Each row was made from one walk, in order. Every step used is in the known rows, and no mark comes twice. Write each row's walk.
Known rows:
m-q-d-y-c-g-s: .17	.51	-.09	-.37	-.05	.26	-.08	.20	.18	-.38	-.18	-.38	.02	-.01	.39	-.01	.04	-.03	-.39	-.45	.16	-.32	.12	.36	.44	-.33	.17	-.35
c-g-m-q-d-y: .23	.16	.04	.09	.10	.14	.22	-.18	.20	-.09	-.50	-.32	.14	.03	.41	-.03	.06	-.30	-.20	-.58	.33	-.04	-.03	.31	.12	-.23	-.06	-.35
g-m-q-d-y: .28	.20	-.02	.14	.03	.13	.33	-.23	.08	-.07	-.48	-.17	.23	-.07	.41	-.19	.17	-.30	-.19	-.36	.22	-.05	-.11	.17	.05	.01	-.06	-.32
v-c-g-s-x: -.14	-.07	-.31	-.29	.31	.17	-.06	.22	-.02	-.22	.04	-.43	-.29	-.10	.26	.49	-.23	.45	-.28	-.31	.19	-.01	.14	.24	.59	-.14	.36	-.15
g-m-q-d-y-c-v: .15	.45	.01	.09	.15	.39	.31	-.20	.06	-.23	.44	.07	.21	-.24	.28	-.51	.14	-.44	-.22	-.38	.36	-.18	.14	.14	.25	-.14	.14	-.38
s-g-m-q-d-y-c: .48	.63	.32	-.01	.01	.39	.22	-.11	.12	.05	-.05	-.33	.29	-.27	.55	-.49	.35	-.36	-.33	-.44	.31	-.01	-.30	.39	.32	.07	.02	-.48
w-s: -.08	-.02	-.15	-.20	.09	.05	.16	.04	.31	-.25	-.15	.00	-.05	.24	.05	.19	-.22	.04	.18	.11	.00	-.24	.22	.09	-.08	-.10	.01	.12
s-g-m-q: .01	.03	.56	.00	.19	.29	.18	-.10	.16	.09	-.21	-.24	.34	-.23	.59	.03	.19	-.14	-.09	-.23	.03	.25	-.09	.45	.31	.04	.03	-.31
q-m-g: .30	-.06	.03	-.05	.23	.06	.01	-.06	-.17	.03	-.12	-.20	.11	-.44	.36	.14	.00	-.50	.01	-.09	-.08	.54	-.13	.19	-.26	-.01	-.03	.06
y-c-v: -.08	.29	.01	-.05	.11	.27	.02	.01	-.02	-.18	.84	.21	-.01	-.14	-.08	-.37	-.02	-.18	-.06	-.05	.18	-.15	.25	-.01	.20	-.13	.21	-.11
q-m: .19	-.20	-.21	-.01	.25	.06	.17	-.10	-.10	.02	.05	-.01	-.04	-.21	.31	.07	.00	-.32	.21	-.03	-.01	.24	-.09	-.15	-.14	-.01	-.12	-.10
y-d-q-m-g: .18	-.19	-.05	-.09	.19	.13	-.03	.09	-.19	-.15	-.60	-.46	.20	-.16	.49	.45	.06	-.25	.14	-.36	-.22	.41	-.11	.32	-.24	.13	.07	.11
m-q-d-y-c: .41	.58	.00	-.08	-.02	.24	.20	.06	-.07	-.02	.03	.02	.24	.00	.23	-.55	.28	-.34	-.32	-.14	.20	-.10	-.11	.21	.23	.14	.12	-.23
m-q-d-y: .26	.19	-.04	.03	-.01	.16	.20	-.01	-.05	-.07	-.48	-.11	.20	.12	.25	-.27	.15	-.26	-.18	-.11	.12	-.06	.00	.24	.04	.20	.06	-.25
v-c: .25	.08	.07	-.28	.03	.07	.04	.06	-.04	.13	.29	.09	.06	.07	.02	.07	.10	.16	.08	-.02	.12	.21	.04	.03	.18	.10	.29	.10
x-s-w: -.01	-.02	-.13	.03	.11	-.12	.23	-.09	-.20	-.01	.02	-.40	-.04	.16	.07	-.17	-.05	-.29	.02	.19	.08	-.37	-.11	.33	-.16	.60	-.04	-.30
x-s-g-m: .03	.07	.37	-.05	.15	.09	.07	-.20	.27	.02	-.02	-.74	-.02	-.12	.44	.20	-.08	-.09	.12	-.30	.20	-.08	-.15	.53	-.04	-.05	-.04	-.27
g-m-q: -.03	-.03	.23	.05	.20	.08	.29	-.17	.09	.02	-.09	.08	.35	-.15	.41	.03	.14	-.15	-.12	-.17	.01	.18	.01	.19	.23	-.06	.02	-.13
d-q-m-g-c-v: .00	.09	-.16	-.32	.29	.19	-.15	.14	-.04	-.51	.31	-.14	-.09	-.37	.29	.17	.12	-.32	.48	-.23	.00	.42	.23	.20	-.09	.06	-.18	-.18
q-d-y-c-g-m: .35	.46	-.03	.09	.06	.09	.14	-.25	.31	-.06	.07	-.35	-.05	-.16	.28	-.14	.08	-.26	-.22	-.81	.50	-.16	-.25	.09	.17	-.50	-.17	-.32
d-y-c: .26	.52	-.04	-.20	-.21	.12	.06	.01	.05	.01	.23	-.01	.12	-.13	.09	-.53	.02	-.10	-.40	-.25	.27	-.14	-.06	.15	.10	-.10	.21	-.03
q-d-y-c-g: .34	.50	-.04	-.08	-.01	.14	-.01	.05	.15	-.06	.08	-.27	-.10	.09	.08	-.25	.01	-.24	-.23	-.52	.40	-.17	-.10	.23	.16	-.31	.02	-.23
v-c-g-s: .04	.10	-.05	-.53	-.04	.11	-.22	.18	.23	-.25	.06	-.33	-.17	.03	.18	.49	-.15	.39	-.08	-.38	.11	-.09	.26	.17	.38	-.40	.30	-.03
g-c-v: -.18	.20	-.10	-.12	.12	.10	-.10	.06	.11	-.41	.74	.04	-.18	-.18	.00	-.14	.09	-.11	.14	-.06	.22	-.11	.35	-.02	.14	-.01	-.11	-.32
c-v: -.24	-.07	-.02	.05	.10	.19	-.01	-.05	.01	-.22	.42	.11	-.07	-.06	-.10	-.08	-.16	-.09	.09	-.01	.09	-.12	.34	-.03	.01	-.10	.13	-.10
c-g: -.08	-.03	.09	-.07	.10	.00	-.13	.08	.16	-.04	-.02	-.19	-.12	.15	.00	.21	-.17	.00	.00	-.30	.15	.01	.09	.20	.08	-.34	.01	-.05
x-s-g-c-v: -.18	.27	.20	-.29	.19	.21	-.19	.16	.18	-.40	.72	-.56	-.24	-.04	.22	-.04	-.04	-.16	.27	-.02	.28	-.21	.36	.54	.08	.16	.01	-.48
d-q-m-g-s-w: .13	-.08	-.30	-.21	.01	.14	.01	-.01	-.26	-.32	-.63	-.45	.01	-.44	.47	.24	.13	-.19	.11	-.14	-.30	.13	-.22	.18	-.09	.44	-.19	-.28

Which walk is each row?
.22	.12	.33	.08	.37	.21	.25	-.09	.07	-.02	-.25	-.62	.16	.10	.56	.16	.23	-.38	.20	-.10	.07	-.05	-.16	.53	.10	.26	-.12	-.49
x-s-g-m-q-d
.10	-.28	-.29	-.19	.22	.11	.12	.04	-.13	-.13	-.36	-.03	-.05	.01	.30	.33	.06	-.07	.63	-.15	-.22	.36	-.12	-.07	-.15	.09	-.15	.01
d-q-m
.32	.22	-.20	.10	-.14	.06	.08	-.10	.00	-.08	-.40	-.24	-.06	.04	.07	-.22	.07	-.19	-.09	-.21	.21	-.20	-.11	.03	-.14	.08	-.08	-.21
q-d-y
-.04	.04	-.24	-.02	-.17	.05	.05	-.07	-.10	-.23	-.20	-.27	-.08	-.25	.19	-.08	.09	.01	-.24	.03	-.08	-.42	-.11	-.03	.15	.38	-.14	-.40
g-s-w
.27	.18	-.13	-.39	.20	.00	-.15	.19	-.06	-.30	-.10	-.27	-.04	-.38	.42	.26	.31	-.27	.41	-.24	-.08	.59	-.12	.23	-.12	.17	-.34	-.10
d-q-m-g-c
.05	-.34	-.30	-.05	.21	.14	.13	.08	-.12	-.17	-.48	-.29	.07	.11	.46	.44	.06	-.03	.37	-.32	-.16	.09	-.08	-.02	-.11	.16	.01	-.03
y-d-q-m
-.13	.27	-.39	-.24	.13	.22	-.05	.18	.05	-.31	-.01	-.50	-.25	-.26	.31	.04	-.29	.26	-.65	-.49	.31	-.28	.05	.37	.53	-.27	.31	-.24
d-y-c-g-s-x
.07	.15	-.08	-.17	.30	.14	-.10	.01	-.02	-.39	.63	-.13	-.10	-.54	.29	-.05	.08	-.52	.16	-.14	.16	.32	.26	.13	-.09	-.01	-.14	-.27
q-m-g-c-v
-.03	-.04	.11	.09	.16	-.04	.05	-.23	.34	-.03	-.01	-.25	-.07	-.13	.22	.28	-.11	-.05	-.02	-.61	.28	.03	-.05	.09	.11	-.55	-.16	-.13
c-g-m
-.32	-.13	-.36	-.10	.29	.13	-.10	.19	.01	-.32	-.15	-.50	-.34	-.15	.24	.45	-.30	.33	-.34	-.29	.11	-.17	.09	.25	.45	-.20	.15	-.23
c-g-s-x
.17	.47	-.15	.04	.00	.32	.09	-.07	-.02	-.24	.53	.03	-.03	-.11	-.03	-.55	.03	-.33	-.14	-.22	.34	-.30	.16	.00	.08	-.07	.15	-.27
q-d-y-c-v
.17	.02	.17	-.14	.17	.03	.10	-.18	.30	.07	.21	-.18	-.02	-.08	.23	.34	-.03	.08	.03	-.64	.37	.21	-.02	.09	.26	-.46	.07	-.04
v-c-g-m
.28	.25	.25	-.04	.12	.22	.24	-.14	.15	-.06	-.49	-.73	.19	.06	.60	-.10	.06	-.34	-.06	-.32	.27	-.15	-.10	.70	-.01	.18	.05	-.45
x-s-g-m-q-d-y
.41	.22	.10	-.11	.12	.18	.26	-.12	.17	.00	-.29	-.25	.18	.08	.42	.01	.13	-.19	-.14	-.59	.42	.11	.00	.32	.26	-.15	.15	-.27
v-c-g-m-q-d-y
.43	.58	.03	.03	.03	.21	.32	-.15	.06	-.01	.04	-.05	.28	-.18	.38	-.49	.31	-.38	-.34	-.40	.30	-.08	-.21	.16	.25	-.03	.00	-.31
g-m-q-d-y-c
.13	.36	.28	-.24	-.02	.12	-.23	.20	.19	-.12	.23	-.43	-.13	-.24	.31	-.08	.31	.00	.07	-.09	.17	.08	-.10	.29	.23	.23	-.26	-.44
s-g-c
.10	.32	.26	-.16	.13	.19	.22	-.11	.26	-.01	.04	-.09	.34	-.12	.48	-.20	.01	-.22	-.43	-.63	.34	.09	.04	.48	.37	-.42	.19	-.21
d-y-c-g-m-q
.18	.38	.08	-.07	-.02	.06	.10	-.23	.37	-.02	.17	-.26	.03	-.24	.27	-.16	-.08	-.13	-.35	-.82	.49	-.08	-.11	.22	.19	-.62	.02	-.17
d-y-c-g-m
-.07	.29	.07	-.15	.13	.10	-.23	.08	.05	-.40	.59	-.12	-.07	-.39	.06	-.09	.08	-.29	-.01	-.11	.18	.15	.33	.25	.03	-.01	-.07	-.19
m-g-c-v
.06	-.10	-.22	-.31	.02	.17	-.19	.15	-.06	-.46	-.70	-.67	.09	-.29	.62	.66	-.02	.04	-.01	-.42	-.32	.07	.05	.27	-.05	-.05	.11	.00
y-d-q-m-g-s
-.02	-.16	-.41	-.08	.40	.17	.00	.08	-.26	-.26	-.23	-.51	-.15	-.63	.54	.39	-.17	-.06	-.33	-.12	-.08	.25	-.08	.24	.16	.06	.10	-.14
q-m-g-s-x
.35	.25	-.06	-.24	.23	-.05	-.10	.07	-.04	-.19	.24	-.28	-.03	-.53	.42	.06	.25	-.46	.06	-.13	.07	.49	-.09	.17	-.11	.08	-.31	-.19
q-m-g-c
.23	.12	-.13	-.26	.19	.00	-.14	.22	-.05	-.35	-.21	-.52	.06	-.27	.56	.35	.30	-.24	.16	-.38	-.04	.35	-.08	.29	-.06	.22	-.20	-.16
y-d-q-m-g-c
.06	.13	-.07	-.05	-.14	.06	-.08	-.05	-.17	-.22	-.35	-.43	.04	-.46	.26	-.02	.08	-.17	-.40	-.02	-.13	-.16	-.14	.23	.04	.37	-.09	-.29
m-g-s-w
.15	.03	.15	-.33	.12	.06	-.08	.13	.12	.08	.26	-.11	-.07	.21	.02	.26	-.09	.14	.06	-.32	.25	.21	.13	.21	.26	-.24	.27	.06
v-c-g
